Each row was made from one walk, in order. Every step used is in the known rows, and no mark comes twice. Write each row's walk.
Known rows:
sudonas/rego/fimez: [ 4.09 -1.06 -1.80 -1.02  0.89 -1.85 -1.66  1.54  1.77 -0.56  0.98  4.48
 -2.32  0.15 -0.04 -1.06  0.40  1.19  2.05  1.80 -1.96  0.28 -1.04  5.60]
sudonas/rego: [ 2.69 -3.03  0.46 -1.71 -0.34 -2.29  0.27 -0.11  1.49  0.19 -0.96  2.70
 -3.58 -1.80  2.14  1.49 -0.68  2.44  1.70 -1.32  1.56 -0.77  1.87  2.69]
vabi/rego/fimez: [ 3.19 -3.30 -2.37  2.06  0.95 -0.73 -1.02 -0.30  4.24  1.08  0.06  1.74
  2.13  0.24 -2.44 -0.48  1.09  2.11  1.08  2.61 -2.51 -0.26 -3.14  3.61]
lubod/ketufo: [ 1.34  0.29 -0.59 -0.39 -4.13 -3.79 -1.74 -2.09  2.55 -1.64 -3.93  0.20
  0.30 -1.80 -1.70 -0.34 -3.00 -2.64 -2.72  0.70  0.73  0.42  0.23  1.33]
vabi/rego: [ 1.55 -5.68 -0.16  2.08 -0.13 -1.03  1.19 -2.53  4.57  2.22 -2.14 -0.76
  1.82 -1.70 -0.93  2.17  0.20  3.50  0.49 -0.16  0.68 -1.46 -0.78  0.10]
gelag/sudonas/rego/fimez: [ 3.64 -1.61 -2.41 -1.06  0.10 -2.00 -0.06  1.95 -0.37 -0.32  2.46  4.51
 -0.72  2.28  2.29 -0.09  0.80  2.60  2.07  2.92 -3.12  1.50  0.09  5.63]
gapaz/ketufo: [ 0.28  0.72 -0.30  1.27 -2.26 -3.41 -1.00  0.90  2.28 -0.10 -3.16  3.31
 -2.91 -6.78 -1.81  0.70 -3.75  2.20 -1.59 -2.14  2.69  0.13  2.69 -2.55]
gapaz/ketufo/nunib/gelag/sudonas/fimez: [-4.09  1.55 -0.18 -2.11  4.92  3.34  2.27  1.79 -1.13 -1.76  1.68  1.79
 -1.48  2.04  2.85  0.44  1.49  3.62  1.03 -1.72  1.46 -1.55 -0.49 -2.18]
soved/fimez: [ 0.62 -3.18 -1.40 -0.71  1.47 -0.69  0.60 -0.33  0.08 -0.81  1.30 -0.93
 -0.91 -4.65  1.08 -2.46  0.38 -2.16  0.02 -1.52  5.08 -2.64 -0.55 -0.91]
nunib/gelag: [-1.28 -1.01 -1.01  1.02  2.14  0.77  0.38 -3.31 -1.22 -2.67  0.80 -1.09
 -0.06 -1.90  2.94  1.00 -1.01  1.79 -0.25  0.59  2.45 -1.58  3.19  1.32]
gelag/ketufo/nunib: [ 0.58  0.56 -0.41  1.96  3.96 -2.49  0.88 -1.37  1.27  2.12 -1.15 -1.19
 -1.89  4.89  0.67  0.75  0.92  0.94 -1.11 -3.17  3.38  0.61  5.59 -4.09]
vabi/rego/fimez/sudonas/gelag/ketufo: [ 1.00  0.25  3.09  2.18  2.37  0.17 -0.03 -0.82  0.82 -0.38  3.00 -1.45
  4.18  4.87  1.64  1.26  3.77 -0.23  2.88  4.22 -1.62  3.44 -1.35 -1.11]
sudonas/fimez: [-1.50 -0.70 -1.63 -1.76  2.82  2.23  0.06  0.39  3.31 -0.22 -0.19 -0.11
 -2.13 -2.57 -0.73  0.32  0.99  0.88  2.52 -2.48  0.82 -2.64 -3.71 -0.01]
lubod/ketufo/nunib/gelag/sudonas/rego/fimez/soved: [ 2.81  3.85  3.16 -0.59  0.63 -0.10 -1.90  1.46 -2.86 -0.69  2.27  1.31
  0.18  6.32 -1.95 -2.30  0.53 -3.69 -3.76  0.87  2.09  0.64  0.49  1.66]
sudonas/gelag: [-2.59 -2.75  0.32  0.52  1.23  1.18  0.55 -0.91 -0.34 -0.72 -0.30 -2.11
  2.29 -2.28 -0.04  1.83  0.23 -0.88 -0.10 -3.01  4.34 -1.63  1.75  0.97]
soved/fimez/rego: [ 1.72 -6.32 -1.71  1.98  0.53  2.55 -1.29  1.09 -0.13  1.19  3.12  0.93
  0.48 -1.47  0.38 -2.65  0.32 -5.26  0.90  2.29  0.09 -1.90 -2.78 -1.26]
ketufo/lubod: [-1.92  2.08 -1.54 -0.16 -2.96 -3.32 -1.19 -1.73 -0.19 -1.05 -3.95 -1.97
 -1.26 -2.43 -2.68 -0.57 -2.06 -2.95 -0.46  1.43 -1.42 -1.66 -0.18 -0.20]
rego/fimez/sudonas/gelag/nunib: [ 0.69 -0.34  0.00  1.85 -2.55  2.26 -0.82  2.70 -1.36 -2.37  2.42 -1.83
  2.92  2.56  0.33 -0.47  0.99  2.84 -1.05 -0.23 -2.14  2.50  1.56  1.28]
vabi/rego/fimez/sudonas/gelag/nunib: [ 1.09 -2.24  1.12  2.18 -2.25  2.60 -0.01  2.22 -0.03 -1.72  2.05 -1.78
  4.32  3.57  0.09 -0.12  1.84  3.77 -0.61  0.73 -2.62  2.22 -0.27  1.09]
gapaz/ketufo/gelag/sudonas: [-2.35 -0.24 -0.22  0.00 -2.28 -0.91  3.31 -0.76 -2.23  2.84 -1.68  0.55
  0.21 -2.79  1.63  2.56 -2.35  0.63 -0.44 -0.65 -1.59  1.20  1.67 -0.78]
soved/fimez/sudonas: [ 1.43  0.79  2.07  0.77 -0.05  0.97 -2.41  3.01  0.48 -0.54  1.68 -1.63
 -1.44 -2.63 -0.61 -1.85  0.98  0.74  1.31  0.46  0.43 -0.52  0.18 -1.53]
rego/fimez/sudonas/gelag/ketufo/gapaz: [-0.70  4.05 -0.76 -0.27  3.68  0.47 -0.37 -0.47 -1.34  0.46  1.38  1.59
  1.80  4.40  1.02 -2.55  2.88  1.62  1.20  1.29 -1.59  2.65  0.45 -4.15]
gapaz/ketufo/gelag/sudonas/fimez: [-4.04  0.87 -0.03 -3.02  1.54  3.01  2.94  1.08 -0.10  1.52 -0.39  1.05
 -1.18 -2.00  1.00  1.37  0.42  0.27  2.49 -1.44 -1.96 -0.81 -4.40 -1.02]
rego/fimez/soved: [ 3.27  2.37  0.01  2.72 -0.74 -0.36 -3.37  0.59  0.24  1.56  1.31 -1.25
  0.29 -0.86 -5.65 -1.89 -0.62 -3.89 -3.00 -0.93  2.35 -0.28 -0.41  0.68]

Write each row's walk:
[-1.60 -2.12 -2.22  1.03  0.17  0.22  2.78 -2.39 -4.08 -1.66  2.69 -1.16
  2.17  1.24  5.72  2.70 -0.46  3.83 -0.17  1.69  0.54  0.39  4.74  1.17]	nunib/gelag/sudonas
[-2.01 -1.42 -2.52 -1.74  1.80  2.15  2.12  0.91  0.52  0.09  1.66 -0.16
 -0.36  0.22  2.04  1.56  1.51  2.65  2.65 -1.11 -0.48 -1.07 -2.40  0.03]	gelag/sudonas/fimez
[-0.34  1.51  1.15  0.03  0.30  2.46  0.18  0.87 -0.95  1.70  2.29 -2.73
  0.33  0.22 -2.27  0.53  0.95 -2.21 -1.30 -2.94  3.35 -1.20 -2.06 -2.51]	gelag/sudonas/fimez/soved
[ 3.30 -0.59  3.94 -2.41  0.20 -0.21 -1.32  3.43  0.37 -0.85  1.78  2.06
 -3.86 -1.22  2.02 -1.03  1.31  1.87  3.10  0.54  0.27 -0.29 -0.04  1.03]	soved/fimez/sudonas/rego
[ 0.14  1.39  0.22  0.01  0.27 -2.46 -1.45 -0.03  2.64  0.29 -4.91 -0.10
 -1.54  2.73 -3.03 -1.16 -1.51 -0.99 -4.10 -3.54  2.89 -1.03  3.67 -1.03]	lubod/ketufo/nunib
[-2.48  1.97  1.14  0.93  4.14  0.45 -0.04 -0.38 -0.82 -1.95 -1.24  1.44
 -2.50 -0.06  0.69 -0.20 -1.44  3.01 -2.57 -2.61  4.62 -1.79  5.62 -2.49]	gapaz/ketufo/nunib/gelag
[-1.17  2.39 -2.65 -0.54  4.29 -1.00  1.90 -4.79 -2.08 -0.22  0.52  1.39
  0.11  2.52  4.30 -1.71  1.07  2.76 -0.04  0.85  0.98  1.21  2.90 -5.18]	nunib/gelag/ketufo/gapaz
[-1.95  3.58  3.28 -0.98  0.07  2.77  0.72  1.34 -1.26  2.74  0.59 -1.39
 -0.75 -1.67 -3.34  0.09 -0.16 -3.86 -1.54 -3.17  2.16 -0.93 -3.67 -3.70]	gapaz/ketufo/gelag/sudonas/fimez/soved
[-0.39 -0.40  3.15  1.73  1.48  3.28 -2.03  2.43  1.23 -0.73  1.51 -0.99
  3.94  1.46 -2.29  0.48  2.65  1.20  1.90  1.60 -1.69  0.20 -1.72  2.18]	vabi/rego/fimez/sudonas/gelag
[-2.18 -2.07 -1.30  0.04 -1.41  0.23  3.63 -2.21 -2.54  3.35 -0.77 -2.10
  1.47 -0.63  2.46  2.98 -1.02  0.14  0.45 -0.40 -2.06  0.45  1.65  1.17]	ketufo/gelag/sudonas
[-1.41  3.40  3.10 -1.78 -0.82  2.74  0.45 -0.21 -1.23  2.08  0.16 -2.94
  1.14  0.74 -3.22 -0.34  0.17 -6.47 -2.04 -1.51  1.20 -0.71 -4.89 -1.64]	lubod/ketufo/gelag/sudonas/fimez/soved
[-1.76 -0.49 -0.40 -1.26 -3.59 -1.20  2.72 -2.56 -2.16  1.82 -2.31 -1.38
  2.37  0.36  1.86  1.83 -1.88 -2.40 -1.16  1.18 -2.88  1.45  0.14  1.82]	lubod/ketufo/gelag/sudonas
[-0.79  1.44  2.08  1.43  1.02  2.98 -2.93  3.02 -0.14 -1.53  1.80 -1.16
  2.39  0.57 -2.18  0.04  1.72  0.25  1.52  0.80 -1.20  0.46  0.04  2.46]	rego/fimez/sudonas/gelag
[-0.42 -2.23 -1.49  0.50 -3.46  0.56  2.52 -2.07 -0.74  1.57 -1.77 -2.88
  0.27 -1.29  1.00  0.52 -1.81  0.42 -1.77 -2.38 -2.08  0.93  1.16  0.51]	ketufo/gelag/nunib
[-2.28  4.39 -0.02 -0.31 -4.25 -4.66 -1.73  0.21  0.27 -1.82 -5.15  1.42
 -2.82 -5.11 -3.79 -1.09 -3.66 -2.34 -1.47  1.32 -0.83 -0.78 -0.16 -2.73]	gapaz/ketufo/lubod
[-3.10  2.72  0.72 -0.51 -0.67 -3.21  0.61 -3.39 -2.29 -2.14 -1.28 -3.02
  1.39  1.73  0.55  0.28  0.51 -5.73  0.73  3.43 -0.36  0.73 -0.90 -2.34]	sudonas/gelag/ketufo/lubod
[ 0.03 -4.32 -1.89  1.17  1.46  4.87 -1.81  1.49  2.44  1.72  1.86  1.48
 -0.59  0.14 -0.99 -0.46  0.78 -2.72  2.94  1.57 -3.39 -1.80 -5.27 -0.45]	sudonas/fimez/rego
[-1.00  3.13 -0.83  0.13 -1.89 -5.03 -0.05 -3.60 -0.84 -1.20 -2.10 -2.31
 -0.54  0.97  0.14  0.04 -0.70 -4.36  0.60  4.03 -1.89  1.12 -0.22 -2.61]	gelag/ketufo/lubod
[ 3.32 -0.02  3.35 -0.88 -1.30 -0.83 -1.91  2.72  1.55  0.17 -0.21  2.00
 -3.93 -0.53  0.96  1.32  0.08  4.14  2.87  0.20 -1.69  0.77  1.99  2.03]	fimez/sudonas/rego
[-0.27  2.43 -2.79 -2.13 -1.34 -2.54 -0.99 -2.15  1.20  0.17 -4.74  2.68
 -0.17 -0.52 -1.58 -3.28 -1.82  0.57 -3.06 -1.18  0.14  0.02  0.56 -2.64]	lubod/ketufo/gapaz
[ 2.02  0.40 -0.34 -2.09 -0.30 -1.51  0.49  2.35 -0.72  0.72  0.73  5.73
 -1.86  0.15  1.25 -0.32 -0.33  0.87  1.78  2.58 -4.09  1.63 -1.65  4.61]	gapaz/ketufo/gelag/sudonas/rego/fimez
[ 2.62 -1.14 -1.83 -1.28  1.56 -0.69  0.26  0.93 -2.01 -2.00  3.64  4.35
 -0.36  3.17  4.08 -0.16  1.23  2.80  2.12  4.07 -2.63  1.20  0.40  6.22]	nunib/gelag/sudonas/rego/fimez
[ 0.07 -0.67 -0.37 -0.79 -5.57 -0.70  1.70 -2.36 -0.25  0.05 -3.19 -2.18
  1.14 -0.12  0.30 -0.54 -2.72 -2.19 -3.40 -0.67 -2.73  1.85 -0.45  1.01]	lubod/ketufo/gelag/nunib
[ 0.20  2.08  1.81  0.12  1.18  2.57 -1.43  0.51  1.18  1.59  0.76 -2.75
 -1.26 -1.94 -4.57 -0.63  0.53 -3.46 -1.26 -3.99  4.45 -2.48 -3.04 -2.58]	sudonas/fimez/soved
[-0.31 -1.24  0.94  1.80 -3.24  2.07  0.10  1.79 -1.44 -2.10  1.32 -3.11
  2.47  1.52  1.23  0.78  0.32  3.22 -1.36 -1.82 -0.32  1.99  3.09 -0.40]	fimez/sudonas/gelag/nunib
